Every row comes from one small tree of marks. The marks that hang from a mark follow it in brackets, in the order of their numbers. Every link used is in the known rows. Which tree was each row made from?
Known rows:
k_566(k_607 k_910): [ 0.12  0.07  0.05 -0.11  0.03  0.05  0.20  0.08 -0.11 -0.28  0.28  0.17
 -0.02  0.01  0.02  0.00  0.07]
k_910(k_722(k_607(k_566) k_823)): [-0.08  0.01 -0.13  0.09  0.04  0.03 -0.22  0.01 -0.04  0.32 -0.12 -0.07
  0.00  0.05 -0.03 -0.09 -0.05]
k_722(k_607 k_910): [-0.19 -0.03  0.11  0.18 -0.02  0.01  0.02  0.11  0.14 -0.01 -0.35  0.03
  0.09  0.16 -0.05 -0.04  0.02]
k_566(k_921): [-0.12  0.06 -0.02 -0.11  0.03 -0.06 -0.08  0.01 -0.06  0.14  0.11 -0.03
 -0.10 -0.12 -0.05 -0.03  0.03]
k_921(k_566(k_910)): [ 0.21 -0.08  0.03 -0.02  0.06 -0.05  0.17  0.20 -0.09 -0.16 -0.04 -0.06
  0.12 -0.11 -0.05  0.16  0.04]
k_921(k_566): [ 0.10 -0.07 -0.01  0.01  0.05 -0.06  0.05  0.17 -0.05  0.13 -0.12 -0.10
  0.06 -0.06 -0.11  0.13  0.03]
k_722(k_607 k_823(k_566(k_921)) k_910): [-0.18 -0.09  0.10  0.27 -0.08  0.08 -0.01 -0.21  0.20 -0.01 -0.50  0.01
  0.18  0.14  0.01 -0.05  0.01]
k_910(k_722(k_607(k_566(k_921)) k_823)): [-0.10  0.01 -0.14  0.02  0.02 -0.01 -0.25 -0.07 -0.02  0.31 -0.10 -0.07
 -0.03  0.01 -0.02 -0.12 -0.09]
k_823(k_566 k_722(k_910)): [-0.01 -0.11  0.01  0.14 -0.22 -0.02  0.03  0.14  0.14  0.12 -0.06 -0.12
 -0.15  0.22 -0.03  0.18  0.08]
k_722(k_910): [-0.13 -0.05 -0.02  0.06  0.05  0.00  0.00  0.24  0.05  0.00 -0.08  0.01
  0.11  0.05 -0.04  0.03  0.00]
k_607(k_566(k_910)): [ 0.22 -0.04  0.01  0.00  0.14 -0.03  0.19  0.28  0.00 -0.18 -0.02 -0.11
  0.05 -0.11  0.07  0.19  0.01]
k_566(k_607(k_722) k_921): [-0.10  0.12 -0.05 -0.26 -0.06 -0.13 -0.14 -0.24  0.04  0.17  0.32  0.08
 -0.23 -0.05 -0.03 -0.16 -0.09]
k_566(k_607 k_921): [-0.09  0.08 -0.06 -0.26 -0.06 -0.09 -0.04 -0.19  0.00  0.10  0.24  0.11
 -0.20 -0.06 -0.05 -0.14 -0.02]
k_566(k_607 k_910(k_722) k_921): [ 0.05  0.06 -0.13 -0.41 -0.05 -0.06  0.01 -0.15 -0.06 -0.14  0.51  0.18
 -0.18 -0.11  0.07 -0.18 -0.12]
k_607(k_566 k_722(k_823 k_910)): [ 0.00 -0.05 -0.05  0.10  0.09 -0.13 -0.17  0.04  0.17  0.05 -0.20 -0.16
  0.13 -0.03  0.06  0.10 -0.14]
k_607(k_566(k_910 k_921) k_722(k_823)): [ 0.13  0.01 -0.01 -0.06  0.09 -0.16 -0.11 -0.09  0.06 -0.14  0.01 -0.14
  0.04 -0.20  0.12  0.09 -0.11]

Write each row's tree:
[ 0.07  0.07  0.01 -0.31 -0.04 -0.07  0.13 -0.14 -0.05 -0.30  0.35  0.18
 -0.12 -0.13  0.05 -0.09 -0.01] | k_566(k_607 k_910 k_921)
[-0.03  0.01  0.00  0.10 -0.01  0.11 -0.01 -0.19 -0.04  0.14 -0.06  0.02
  0.04  0.03 -0.02  0.00  0.08] | k_722(k_823(k_566(k_607 k_921)))
[ 0.10 -0.04  0.04 -0.04  0.01  0.17  0.20  0.03  0.03  0.04  0.16 -0.02
 -0.09  0.03  0.06  0.02 -0.03] | k_823(k_566(k_910(k_722(k_607)) k_921))
[ 0.00  0.01  0.20  0.36  0.01  0.20  0.10 -0.09 -0.03 -0.04 -0.36  0.00
  0.15  0.14 -0.01  0.04  0.17] | k_722(k_607 k_823(k_566(k_910)))
[-0.12  0.01 -0.09  0.08 -0.01  0.13 -0.18 -0.10 -0.04  0.37 -0.04 -0.03
 -0.04  0.10 -0.04 -0.13 -0.04] | k_910(k_722(k_607 k_823(k_566(k_921))))
[ 0.06 -0.01  0.08  0.25  0.08  0.20  0.08  0.04 -0.13 -0.03 -0.10 -0.02
  0.18  0.03  0.00  0.12  0.14] | k_722(k_823(k_566(k_910)))
[-0.18 -0.01  0.03  0.14 -0.25 -0.19 -0.17  0.08  0.09  0.05 -0.24 -0.07
 -0.14  0.18 -0.09  0.05  0.11] | k_823(k_722(k_607 k_910))
[-0.12 -0.10  0.04  0.27 -0.01 -0.06 -0.07 -0.07  0.19 -0.10 -0.63 -0.04
  0.24  0.08  0.02  0.01 -0.01] | k_722(k_607(k_566) k_823 k_910)
[ 0.05  0.11  0.02 -0.31 -0.04 -0.11  0.02 -0.20 -0.01 -0.23  0.43  0.15
 -0.15 -0.11  0.07 -0.11 -0.08] | k_566(k_607(k_722) k_910 k_921)
[ 0.17 -0.08 -0.02 -0.05  0.03 -0.04  0.09  0.16 -0.07 -0.05 -0.02 -0.05
  0.07 -0.06 -0.04  0.07 -0.03] | k_921(k_566(k_910(k_722(k_607))))
[-0.04  0.05 -0.05 -0.14 -0.01 -0.02 -0.09 -0.11 -0.11 -0.13  0.15  0.05
 -0.02 -0.13  0.06 -0.12 -0.05] | k_566(k_910(k_722(k_607 k_823)) k_921)
[ 0.19  0.01  0.12  0.03  0.03  0.20  0.28  0.06  0.03 -0.03  0.24  0.04
 -0.07  0.13  0.05  0.08  0.03] | k_823(k_566(k_607(k_722) k_910))
[ 0.05  0.04 -0.05  0.00  0.09  0.09 -0.03  0.18 -0.22 -0.11  0.21  0.04
  0.10 -0.05  0.03  0.01  0.03] | k_566(k_910(k_722(k_823)))
